What can hang from each mark:
delifa: sapi tebu
nago: bopapef pema tebu zomo
bopapef: nago
zomo: nago
doba: pema tebu
pema: doba mudar nago
roza: pema
tebu: doba mudar
mudar: pema
keru: tebu zomo

Known rows, with every way that one mark hangs from another:
(nago (tebu mudar)): [-0.10  0.94  1.64  0.02 -0.62 -0.39 -0.89  1.85 -0.65  1.65 -0.70  1.16
 -0.08  1.95 -0.38  0.77  0.63  0.28  0.80  0.15 -0.22  0.10  0.21  0.96
 -0.41 -0.85 -1.81]
(doba (pema mudar nago) tebu): [ 0.55 -1.34  0.44  2.77  0.13 -2.82 -2.88 -2.78  0.21  2.92  2.30  2.51
  1.03  0.93  0.28 -0.66 -0.79  2.02  1.67  1.18 -0.22  0.11 -0.78 -2.21
  2.81  1.05 -3.19]
(roza (pema doba mudar (nago bopapef))): [-0.74 -2.07  0.81  0.17 -1.11 -1.18 -1.11 -0.56 -1.01 -2.22  1.60  3.95
  2.36 -0.44  0.67 -0.72  1.11  1.05 -0.89  0.87 -1.42 -0.82 -2.41 -1.43
  2.61  1.61 -1.64]
(roza (pema (doba tebu) mudar)): [-0.95 -2.46  1.59  1.54 -1.35 -2.38 -2.35  0.14 -0.41  0.18  2.41  3.92
  1.78 -2.14 -1.50  1.54 -0.22  0.87  1.94  0.93 -5.38 -1.03 -1.23 -2.63
  2.23 -0.17 -3.96]
(delifa sapi (tebu mudar)): [ 2.76  1.61  1.99 -0.96  1.08 -2.55 -2.56  0.85 -2.14  1.08 -1.72  1.97
  0.71  2.28 -0.61  1.02  1.93  2.29  0.57  0.44 -0.82  2.12 -0.50  2.38
 -0.56 -1.10  0.64]
(nago bopapef tebu): [ 0.44  1.83  0.58 -1.59 -1.83  0.91 -0.34  1.73  1.26 -2.17 -0.12 -1.02
  0.47  1.40 -0.72  0.55  0.64  0.47 -0.98 -0.81  1.10 -0.90 -1.09  1.60
 -2.38  0.45  2.01]
(mudar (pema doba (nago bopapef tebu zomo))): [-1.39 -0.24 -2.95 -0.55 -0.74  0.54  0.73 -0.95  0.80 -2.67  1.73  1.37
 -0.68 -0.74  1.14 -1.00 -1.50 -2.77 -1.67 -0.57  1.16 -1.63  1.23  1.45
 -0.16  2.23  0.69]
(zomo (nago (pema (doba tebu) mudar))): [-1.28 -1.85  0.51  0.63 -0.10 -1.95 -1.89 -0.50  1.00  0.37  1.98 -0.17
 -1.61 -4.00 -2.89  0.75  0.12  0.29  1.67  1.13 -3.06  0.59 -0.58 -2.60
  1.52 -0.62 -2.44]
(bopapef (nago (tebu (doba pema)))): [ 0.90  1.03 -0.96  0.16  1.54  0.60  1.37 -0.81  2.28  1.09 -1.94 -0.46
  0.66  3.74  0.60  0.76 -0.81 -0.26  2.00 -0.54 -0.58  0.00  0.18 -1.32
 -1.04 -1.16  0.27]
(keru (tebu mudar) zomo): [ 1.30  1.71  2.69  1.66 -0.20  1.12 -2.31  1.25 -2.53  2.50  0.07  0.15
 -0.25 -1.03 -0.56 -1.66 -0.69  0.43  1.61 -0.28 -1.08  1.12  1.33  1.18
  0.28 -0.77  0.28]
(bopapef (nago pema (tebu doba) zomo)): [-0.76  0.99 -1.46 -0.38 -0.99  1.68  3.48 -0.39  2.61 -0.83 -0.97 -5.09
 -1.32  0.93 -0.52  0.66 -1.05 -2.97 -0.48 -0.87  0.32 -0.96  0.45 -0.16
 -3.14 -1.20  1.57]
(nago tebu): [ 0.82  1.71  1.69 -0.29 -1.88 -1.35 -1.34  1.39  0.86 -0.39 -0.32  0.36
 -0.22  1.64 -0.98  0.06  0.36  0.09  0.42 -0.16 -0.20 -1.18 -0.69  0.72
 -2.05 -0.18  0.09]
(keru (tebu doba)): [ 1.29  0.65  0.64 -0.04  1.46 -0.49  0.10  1.87 -0.16  0.62 -2.13  0.32
 -0.55 -0.77 -0.49 -0.07 -0.08  0.91  1.93 -0.83 -0.48 -0.29  0.48  0.12
 -1.69 -1.71  0.47]
(keru (tebu (mudar pema)) zomo): [ 0.39  1.94  1.06  2.87  1.32  1.52 -2.15 -0.19 -3.20  3.04 -0.75  0.43
 -1.45 -3.51  0.82 -0.47 -0.53 -0.03  2.48 -0.73 -2.20  1.28  1.72  1.97
  0.76  0.06 -1.09]
(bopapef (nago (tebu doba))): [ 1.56  1.49 -0.40 -1.01  0.84  0.66  1.67  0.64  1.60 -0.15 -1.56 -1.35
  0.07  3.08 -1.53  0.50 -0.21 -0.58  0.20 -0.47  0.63 -0.14 -0.42  0.16
 -1.88 -0.56  1.05]
(mudar (pema nago)): [ 1.14  1.58  0.01  1.40  1.37 -2.32 -1.69 -2.48 -0.98  1.00 -1.34  1.86
 -1.01 -1.61  1.96 -0.22  1.16  1.07 -0.20  0.32  1.39 -0.87 -1.35  0.95
  0.47  2.13 -0.98]
(roza (pema mudar nago)): [ 0.68 -1.31  2.86  2.31 -1.41 -2.59 -2.39 -0.88 -1.40  0.76  0.25  3.30
  1.59  0.38  0.97 -1.28  1.63  1.21  0.08  1.52 -0.56 -0.71 -1.96 -1.35
  1.92  1.37 -2.22]
(delifa (tebu (doba pema))): [ 1.60  0.76 -0.94 -1.45  2.03 -2.35 -0.26 -0.15  0.77 -1.08 -2.89  1.70
  0.79  3.05  1.26  1.77 -0.28  1.99  3.55 -0.09 -1.19  0.25  0.32 -0.91
 -0.93 -1.72  0.22]
(roza (pema doba mudar)): [-0.23 -1.32  2.42  0.93 -1.46 -2.39 -1.69  0.41 -1.28 -1.25  0.87  3.82
  1.64 -1.08 -0.17  0.55  1.20  0.44  1.13  0.87 -5.52 -1.12 -1.82 -2.22
  1.36 -0.12 -3.32]
(zomo (nago bopapef pema (tebu doba mudar))): [-2.27 -0.56 -1.15 -1.58  1.50  2.86  2.34  2.31  1.40  1.24 -2.76 -2.46
 -1.56 -0.29  0.05  1.61  0.73 -0.06  0.80 -0.28  1.68  1.67  1.41  0.37
 -1.24 -1.96  1.13]
(delifa sapi (tebu doba mudar)): [ 2.47  0.71  0.29 -1.47  2.61 -2.15 -0.46  1.60 -2.05  1.72 -2.86  2.50
  0.71  3.13 -0.39  1.57  1.13  2.19  1.01 -0.15 -0.82  2.36  0.58  1.83
 -1.00 -2.32  0.54]
(pema mudar (nago zomo)): [ 2.10 -0.43  1.17  0.89 -1.48 -1.86 -0.96 -0.91 -1.23 -0.82  1.92 -0.27
  0.19  1.40 -0.23 -3.08  0.21 -0.91 -2.01  1.07  1.45 -0.67 -0.12  0.17
  0.62  1.85 -0.31]
(tebu doba (mudar (pema (nago bopapef)))): [-0.31 -0.14 -2.75  0.03  4.32  1.37  1.88 -0.88 -1.76  1.81 -2.63  1.51
 -0.22 -0.91  3.01  1.26  0.89  1.72 -0.60 -0.56  2.31  1.19  0.36  1.45
  1.55  0.91 -1.06]
(delifa sapi): [ 3.49  2.66  2.83  0.66 -0.09 -2.77 -2.06  0.16 -1.32  1.72 -1.13  0.92
  0.61  0.50  0.09 -0.34  1.73  1.53 -1.36 -0.21 -0.95 -0.17 -1.85  1.57
 -2.52 -0.39  1.93]
(bopapef nago): [ 3.31  2.83  1.90 -0.45  0.75 -0.19 -0.55 -0.99  0.55 -0.98 -1.27 -2.28
  0.28  0.76 -0.87 -0.12  1.64  0.76 -0.85  0.00  0.20 -0.39 -2.49  0.34
 -0.93  1.12  1.73]
(nago bopapef (pema doba)): [-1.74  1.56 -0.01 -1.54 -1.00 -0.36  0.64 -0.24  0.79 -3.22  0.17 -1.02
 -0.24 -3.10  0.18  2.27  0.95  1.17 -0.78 -0.92 -1.84 -1.57 -3.00 -0.68
 -1.33 -0.44  0.07]

Rows:
[-1.34 -1.37 -1.37 -1.40 -0.97  1.16  1.02  0.94  0.04 -1.24  2.22  1.69
  0.70  1.86  0.20 -1.42 -1.21 -2.09 -2.10  0.00  2.20 -0.55  1.72  0.84
  1.07  0.95  0.14] | (pema doba (nago bopapef (tebu mudar) zomo))
[-0.53 -1.39 -2.20 -1.26  0.52  2.39  2.99  1.59  0.16  0.45 -0.23 -0.18
  0.60  3.27  0.89 -1.17 -1.39 -1.37 -1.89 -0.39  4.18  0.26  2.75  1.51
 -0.32 -0.04  1.42] | (pema (nago bopapef (tebu doba mudar) zomo))
[ 1.74 -0.36  0.07 -0.32 -1.22  0.52  0.00 -0.59 -0.78 -2.65  2.07 -1.73
  0.77  1.09  0.02 -2.75  0.53 -0.60 -3.21  0.29  2.36 -0.33 -0.45  1.07
  0.35  2.45  1.67] | (pema mudar (nago bopapef zomo))
[-0.45 -1.38  0.43  0.28 -1.72 -3.03 -1.82 -0.09 -0.46 -0.79  3.10  4.41
  0.47  2.20 -1.99 -1.75 -0.64 -0.52 -0.02  0.83 -0.60 -0.68 -0.79 -1.02
  1.65  0.67 -3.55] | (pema doba mudar (nago tebu))
[-0.84  0.27 -0.12  0.13  1.92  4.34  1.21  1.72 -0.68  1.92 -2.18 -3.40
 -1.79 -3.37 -0.14 -0.61 -0.49 -0.04  1.62 -0.79  0.99  2.47  2.38  0.50
 -0.39 -1.89  3.02] | (keru (tebu doba mudar) (zomo (nago bopapef pema)))
[-2.33 -1.38 -0.70 -1.14  1.56  1.36 -0.12  0.42  1.16  0.91  0.37 -0.92
 -1.08 -4.34 -1.11  2.34  0.40  1.10  0.70  0.34 -0.69  1.26 -0.01 -1.13
  1.67 -0.52 -0.21] | (zomo (nago bopapef (pema (doba (tebu mudar)))))
[-0.95 -2.64  0.43  1.80 -1.40 -1.75 -0.19  0.75 -0.33  1.50 -0.07  4.22
  1.38  2.67  0.30 -0.88 -0.21 -0.04  1.26  1.01 -0.19 -0.35  0.09 -1.40
  0.96 -0.37 -2.81] | (roza (pema mudar (nago (tebu doba))))
[-1.64  0.51 -0.69 -0.63  0.21  3.84  2.01  1.82  0.28  1.73 -1.40 -2.90
 -1.34 -0.02 -0.33  0.13 -0.87 -0.85  0.57 -0.68  1.25  1.93  2.44  0.75
 -1.12 -1.87  2.57] | (keru (zomo (nago bopapef pema (tebu doba mudar))))
[ 0.42 -0.09 -0.70  0.73  0.61 -0.53 -1.61 -2.39  1.59  1.32  0.90  1.03
  1.52  0.29  1.44  0.05 -0.77  2.68  0.12  0.18  2.51 -0.41 -0.91 -1.04
  1.24  1.39  0.93] | (doba (pema (nago bopapef)) tebu)
[-2.27 -0.82 -2.09 -0.71 -2.31  2.28  3.23  1.32  1.25 -2.62  1.01 -4.25
 -0.74  0.25 -0.67  0.78 -0.75 -2.00 -0.85 -1.18 -0.78 -0.47  0.68  0.19
 -2.64 -1.37 -0.04] | (nago bopapef (pema mudar) (tebu doba) zomo)
[-0.51  1.87  0.33 -0.91 -2.05  1.43  1.52 -0.24  1.07 -3.17 -0.23 -5.18
 -0.80 -2.44  1.07  0.71  0.69 -0.60 -2.05 -0.88  0.43 -1.64 -1.29  0.80
 -2.90  0.16  2.82] | (nago bopapef pema zomo)
[-1.83 -0.59 -0.83  0.41  0.21  0.98  1.26 -1.77  1.19  0.61  1.77 -3.01
 -0.80 -3.07 -1.30  1.98 -1.17 -1.60 -0.22  0.12 -2.01 -0.04 -0.10 -1.51
  1.37 -0.32 -1.62] | (bopapef (nago (pema (doba (tebu mudar))) zomo))
[-0.80  0.91  0.35 -2.10  0.43  0.32  0.31  0.18  1.49 -2.52 -0.94 -1.79
 -1.28 -3.57 -0.28  0.81  1.49  0.38 -0.50  0.02 -0.43 -0.37 -1.64 -0.70
 -0.93  0.07  2.25] | (zomo (nago bopapef (pema doba)))
[ 0.62  1.14  0.95  0.91 -1.66  0.84  0.88 -2.14  0.60 -1.97  0.99 -6.02
 -1.02 -1.19 -1.06 -0.34  0.96 -1.73 -1.54  0.22 -1.53 -0.11 -1.76 -0.43
 -0.74  0.73 -0.12] | (bopapef (nago (pema mudar) zomo))
[-1.90 -3.31 -0.66  0.33 -0.49  0.82  0.12 -0.14 -0.18  0.59  2.09  2.88
  2.09 -1.70  1.23  0.05 -1.43 -0.45 -1.01  0.77  0.35 -0.82  1.15 -1.22
  3.10  1.25 -0.40] | (roza (pema (doba (tebu mudar)) (nago bopapef zomo)))
[-1.55 -3.41  0.28  1.59 -0.55 -1.36 -0.92 -0.58 -0.81  2.39  1.84  4.27
  1.38 -1.44  0.97 -0.26 -1.72 -0.87  0.25  1.43 -0.77 -1.18  1.51 -1.91
  3.39  0.63 -2.18] | (roza (pema (doba (tebu mudar)) (nago zomo)))
[ 0.07 -1.68 -2.14 -0.87 -1.06  1.35  2.18  1.03  0.44 -1.83  1.76 -0.73
  0.63  3.42 -0.69 -2.30 -1.22 -1.78 -2.13 -0.29  2.73 -0.21  1.78  0.87
 -0.61  0.68  1.07] | (pema mudar (nago bopapef (tebu doba) zomo))
[ 1.01 -1.74 -3.01 -1.64  1.18 -0.07  1.03 -1.10  0.50 -3.17  0.26  0.04
  1.40  4.13  1.22 -1.18 -1.09  0.19  0.61  0.04  1.44  1.01  1.64 -0.32
  0.92  0.55  1.22] | (delifa (tebu (doba (pema mudar (nago bopapef zomo)))))
[ 0.35  1.72  1.56  0.90 -0.67 -0.22 -0.29 -2.23  0.27 -1.00  0.13 -4.10
 -0.80 -1.21 -1.39  0.91  2.00  0.65 -0.43  0.18 -1.89  0.34 -3.56 -0.80
 -0.19  0.47 -1.57] | (bopapef (nago (pema mudar)))
[ 1.11 -0.48 -0.06  1.18  1.73 -1.49  0.21 -0.58 -0.61  1.27 -1.00  1.22
  0.98  2.06  1.06  0.74  0.25  1.35  2.05 -0.09 -3.25  0.28 -0.17 -1.93
  0.24 -1.34 -2.59] | (tebu (doba (pema mudar)))
[-0.66  2.00  0.41  0.11 -2.78  1.15  1.41 -1.02  2.51 -1.57  0.19 -5.45
 -1.41  0.02 -0.79  0.12 -0.37 -2.80 -1.09 -0.40  0.44 -1.27 -0.62  0.33
 -2.70  0.13  1.56] | (bopapef (nago pema tebu zomo))
[ 0.14  0.23 -1.25  2.99  3.04  0.86 -0.37 -0.82 -3.14  4.57 -1.26  2.52
 -1.21 -1.89  1.51 -1.55 -1.87  0.05  2.17 -0.48  0.79  1.63  2.77  1.17
  1.99 -0.11 -1.39] | (keru (tebu doba (mudar (pema nago))) zomo)
[-1.78  0.51 -0.95 -0.07 -2.04  0.09  2.59  1.11  1.65 -0.46 -0.79 -2.87
 -1.47  0.19  0.10  0.92 -1.44 -2.21  0.24 -0.91 -0.24 -1.84  1.23 -0.18
 -3.73 -2.17  0.26] | (nago pema (tebu doba) zomo)
[ 0.28  1.69  1.14 -1.46  0.17  1.11 -0.03  0.21  1.55 -1.67 -2.12 -4.08
 -1.56 -2.87  0.18  0.65  2.39  1.03 -0.83  0.05  1.51  0.30 -1.62  0.32
 -1.93  0.39  3.53] | (zomo (nago bopapef pema))
[-0.55 -2.06 -1.69 -0.92  0.59  0.76  0.39 -0.31 -0.20 -0.01  2.96  1.22
  0.91 -0.84 -0.35 -0.52 -1.66 -0.25 -2.13  0.28  1.84 -0.24  1.17 -0.17
  2.53  1.37  0.16] | (pema (doba (tebu mudar)) (nago bopapef zomo))
[ 0.36  0.96  0.21 -1.08 -1.57 -0.07 -0.78  0.38  1.11 -1.38  0.50  0.77
  0.71  2.21 -0.22 -1.23  0.26  0.68 -1.59 -0.10  4.08 -0.83 -1.21  1.42
 -0.92  1.40  1.81] | (pema (nago bopapef tebu))
[-1.58 -0.72 -0.66 -1.44 -0.08  0.24 -0.09  0.88 -0.22 -0.33  1.56  3.69
  0.96  1.92 -0.26 -0.26 -0.21  0.33 -1.04 -0.01  1.86  0.03 -0.08  0.41
  1.78  0.66 -1.32] | (pema doba (nago bopapef (tebu mudar)))
[ 1.56 -0.54 -2.55  0.24  3.38 -1.63  0.40 -1.22 -2.58  2.36 -2.24  2.52
 -0.64  1.45  1.96 -0.11 -0.24 -0.37  0.05  0.05  1.29  2.16  2.83  2.87
  0.28 -0.32  0.46] | (delifa sapi (tebu doba (mudar (pema (nago zomo)))))
[-1.57  0.26  0.82 -0.18  0.39  3.28 -0.66  0.97 -0.81  0.45  0.28 -1.54
 -1.65 -4.70 -0.81 -0.92 -0.49 -0.47  1.34 -0.43 -1.03  1.72  1.45  0.07
  0.92 -0.89  1.97] | (keru (tebu mudar) (zomo (nago bopapef (pema doba))))
